Each row was made from one small tree. Brackets hold a mark, then the marks that hang from it, in the order of their numbers. Every link used is in the known rows. Write each row's tree.
Known rows:
{z429 z975}: [  3.8 -13.2 -14.1  15.8 -10.6  17.5  25.5  -9.0   2.5  -4.4 -15.0  12.0
  11.1  24.4  24.0  -3.8 -12.8   8.5  15.0]
{z924 z398}: [ 19.4 -20.0 -17.6  15.4  -1.5   7.1  -0.7 -11.2   3.8  17.3  -5.2  20.9
  13.4   6.7   0.9  15.9   0.9   0.8   5.6]
{z429 z82 z265 z975}: [ 21.3 -10.1 -26.7  -6.6 -10.4  13.9  37.9  -6.1 -16.4 -13.0 -20.5  13.4
  17.4  20.1  44.9  -0.2 -20.4  14.5  13.6]
{z82 {z429 z265}}: [ 24.9 -16.6 -21.2   3.6  -3.5   8.1  16.6  -1.7 -12.4 -10.5 -12.1  25.3
  36.6   0.3  32.3   2.7 -19.5  16.5   3.9]
{z213 {z924 {z429 z82 z265 z975}}}: [ 51.5   3.6 -15.9   1.6 -15.3  19.0  15.7 -13.8 -29.5 -29.4 -15.2  34.7
  32.4  15.8  42.3 -12.2 -29.4   3.5  38.5]
{z213 {z429 z82 z265 z701 z975} z924}: [ 53.7  -1.2  -6.9 -15.1  -3.9  15.5  26.3 -17.4  -9.2 -44.5 -28.4  32.7
  25.4   2.3  50.7 -26.8 -20.3  -1.9  35.2]
{z924 z429}: [ 35.9  -6.3 -16.8  17.1   0.2  17.4  -4.2 -18.4 -10.4   1.3  -0.6  27.2
  16.4   1.8  19.6   7.8 -10.5  -6.8  16.8]
{z82 {z429 z265 z701 z975}}: [ 36.2 -21.9 -19.9  -1.7 -15.9   9.3  34.0  -3.8 -16.7 -15.8 -29.9  26.7
  39.0   9.2  33.8 -19.8 -27.4  22.2  13.5]
{z109 {z398 z924}}: [  4.4 -14.0  -5.9  17.6  14.4  15.0  11.6  -6.5  10.3   8.3  -9.8  32.6
  16.4  10.4  -9.0   4.5 -12.4  12.5  22.5]
{z398 z924}: [  9.6  -8.8  -8.0   8.4   7.2  15.6   9.4  -7.1   8.9  -9.9   2.8  17.0
  20.5   2.0   5.3  -7.0 -23.0   5.8  12.5]
{z213 z429}: [ 20.8  -8.5 -11.2  15.1   7.4  22.1   8.1 -20.2   9.4 -10.9  -5.8  15.4
   6.0  -1.2  34.6   6.5   0.8 -10.4  20.2]
{z109 {z398 {z924 z429}}}: [ 29.4 -10.9 -16.2  26.0   8.2  22.7  -1.6 -12.4  -6.1  10.5  -6.2  41.3
  18.0   7.4  -4.4   6.7 -15.5   5.1  37.7]
{z82 z429}: [ 21.2 -16.6 -23.4  11.2  -3.6  15.7   1.6 -15.7 -11.4   0.0  -8.8  26.0
  29.0  -8.9  13.3  -7.6  -9.5   7.5   6.9]
{z398 {z924 {z429 z82 z265 z701 z975}}}: [ 62.5  -9.7 -31.4 -13.3 -12.1  21.1  25.0 -10.3 -30.7 -22.3 -15.1  31.2
  28.6   4.3  36.1 -23.3 -41.2  13.6  35.9]
{z429 z701}: [ 28.3 -10.5  -4.2  -6.6  15.2   1.6   7.1 -15.1   4.9  -1.6 -12.7  23.6
  18.8  -5.8   8.7 -10.0 -10.3  -2.1  -4.1]
{z924 z398 {z429 z82 z975}}: [ 50.0 -18.3 -47.6  14.5 -25.2  26.2  -1.1 -25.3 -33.9  17.6  -9.3  27.9
  12.4  11.1  18.8   2.0  -5.0   2.4  39.7]
{z82 {z429 z265 z701}}: [ 41.6 -15.3 -16.1 -10.1   3.1   3.2  15.0  -5.3 -14.0 -10.7 -19.7  31.6
  40.4 -11.1  24.8 -12.1 -21.9  13.6  -0.4]
{z701 {z82 z429}}: [ 14.3   3.9 -47.0  21.2   3.2   6.0   3.7 -14.7 -33.3   5.3  -8.7  25.2
  36.4  -5.1   5.8  -8.0 -17.9  -5.1  12.2]
{z398 {z924 {z429 z265 z701}}}: [ 55.7  -7.6  -8.8  -2.8   4.3  10.7   9.7  -3.3  -8.3 -20.3  -4.8  32.8
  32.5  -4.4  21.6  -7.7 -39.4   6.3  21.0]

Write each row's tree:
[ 24.8  12.7 -25.3  -3.1  19.7 -15.7  26.1   0.1 -18.5 -10.7 -18.0  22.0
  34.0   4.5  16.5   1.1 -25.6  -9.4  -2.5]  {z429 z265 {z701 z82}}
[ 67.9 -20.4 -43.3  -0.4 -18.3  20.0  -0.9 -29.3 -34.0  15.4 -18.7  36.9
  17.4   1.0  13.5 -12.0  -8.1   0.4  33.7]  {z924 z398 {z429 z82 z701 z975}}
[ 47.9 -12.4 -19.4   5.5 -21.0  20.6  18.4 -14.0  -9.9 -24.1 -19.5  29.7
  21.9  14.3  42.9  -2.1  -8.5   0.0  47.5]  {z213 {z429 z82 z265 z975} {z924 z398}}
[ 60.4  -8.7 -26.5  -5.6  17.4  19.5  -5.3 -25.8 -25.4  11.4 -12.4  50.4
  23.2 -15.8  -8.8 -13.6 -15.8   3.8  35.8]  {z109 {z398 {z924 {z429 z82 z701}}}}
[ 62.9  -6.5 -23.1   6.3  -5.3  15.0 -24.2 -30.2 -27.6   4.9  -0.4  46.8
  27.3  -9.2   1.1  -3.8  -6.5 -11.9  32.8]  {z213 {z924 z398 {z429 z82}}}
[ 53.6  -3.2 -29.3  -5.8   1.8  13.7   5.7 -13.8 -29.9  -8.4  -5.7  27.4
  22.5  -2.6  39.6  10.8 -18.5  -0.5  16.8]  {z924 {z429 z82 z265}}
[ 52.8   1.3 -48.1  19.6 -13.6  -2.0  20.7  -2.7 -41.1   4.7 -21.7  31.6
  33.4  24.2  16.8   5.9 -26.7  -5.2  33.5]  {z924 z398 {z429 z265 {z701 z82} z975}}
[ 70.1  -5.7 -26.2 -21.4   9.4   5.2   6.9 -18.1 -30.4 -10.6 -13.5  34.0
  25.3 -14.8  35.2  -3.7 -20.1  -1.4  10.9]  {z924 {z429 z82 z265 z701}}
[ 72.2 -18.9 -40.0  -7.6 -19.2  12.2  15.2 -14.9 -35.4   4.5 -22.3  34.9
  24.0   8.5  30.0  -1.1 -16.9   7.9  30.7]  {z924 z398 {z429 z82 z265 z701 z975}}
[ 43.4   0.8  14.2  -0.2  12.9   9.7  -0.8 -24.9  12.4 -29.8 -13.9  34.8
  21.6 -13.6  21.4 -21.1  -7.6 -16.9  25.0]  {z213 {z429 z701} z924}
[ 44.5   1.8  -3.9  -6.8   8.5  13.7  10.1 -16.7  -4.6 -37.5 -11.1  31.3
  23.4  -7.1  48.1  -3.7 -11.6  -7.5  25.8]  {z213 {z429 z82 z265} z924}
[ 10.5   2.2 -49.9  23.0 -15.1   7.7  37.2   2.2 -38.3 -11.8 -22.3  18.5
  42.3  22.6  30.2  -7.0 -32.2  10.7  22.2]  {z701 {z82 {z429 z265 z975}}}
[ 65.0   1.3 -14.1  -6.5  -9.2  18.5   1.4 -32.9 -29.9 -21.1 -18.5  43.2
  28.3  -3.2  18.9 -34.5 -21.8  -6.6  36.8]  {z213 {z924 {z429 z82 z701 z975}}}
[ 25.7 -14.1 -19.0  28.4 -11.1  23.9  30.0   6.0 -10.2  -3.3 -19.8  35.5
  23.6  35.2  22.0   9.9 -30.1  22.8  49.2]  {z109 {z398 {z924 {z429 z265 z975}}}}
[ 39.0  -4.9 -13.9  11.6  -1.3  16.2  12.5   1.7  -7.3 -19.7   2.4  25.9
  27.8   6.9  28.9   6.8 -38.2   8.0  26.1]  {z398 {z924 {z429 z265}}}
[ 13.6   8.2 -33.3  12.4   2.7   0.0  28.1 -12.2 -21.1  -3.5 -24.1  18.1
  24.1  15.3   7.5 -17.2 -23.8  -6.2  16.1]  {z429 {z701 z82} z975}
[ 40.2 -12.8 -35.4  12.0  -7.6  28.1  27.8  -5.8 -29.2  -4.3 -20.4  38.2
  21.2  22.0  26.7   1.5 -28.1  23.3  50.1]  {z109 {z398 {z924 {z429 z82 z265 z975}}}}
[ 19.4   8.2 -31.1   4.5   1.1  -6.9  43.0   1.0 -23.3 -16.0 -28.9  17.5
  31.4  23.4  25.8  -8.9 -32.5   1.1  10.8]  {z429 z265 {z701 z82} z975}
[ 45.7 -11.3 -17.0   9.8 -12.3  25.3  13.2 -14.9 -11.3 -13.5 -10.5  30.0
  23.8   8.1  13.5 -26.6 -33.6   7.9  39.0]  {z398 {z924 {z429 z701 z975}}}
[ 19.6 -19.8 -24.5  12.2 -22.4  17.9  34.2   1.0 -15.6 -13.5 -22.5  18.6
  34.1  17.6  40.3  -6.0 -23.5  25.1  18.2]  {z82 {z429 z265 z975}}
[ 30.9 -20.0 -23.1   3.7 -15.4  16.6  20.4 -16.2 -17.2  -3.8 -24.1  27.1
  31.8  -0.4  17.3 -30.7 -15.8  15.3  16.8]  {z82 {z429 z701 z975}}
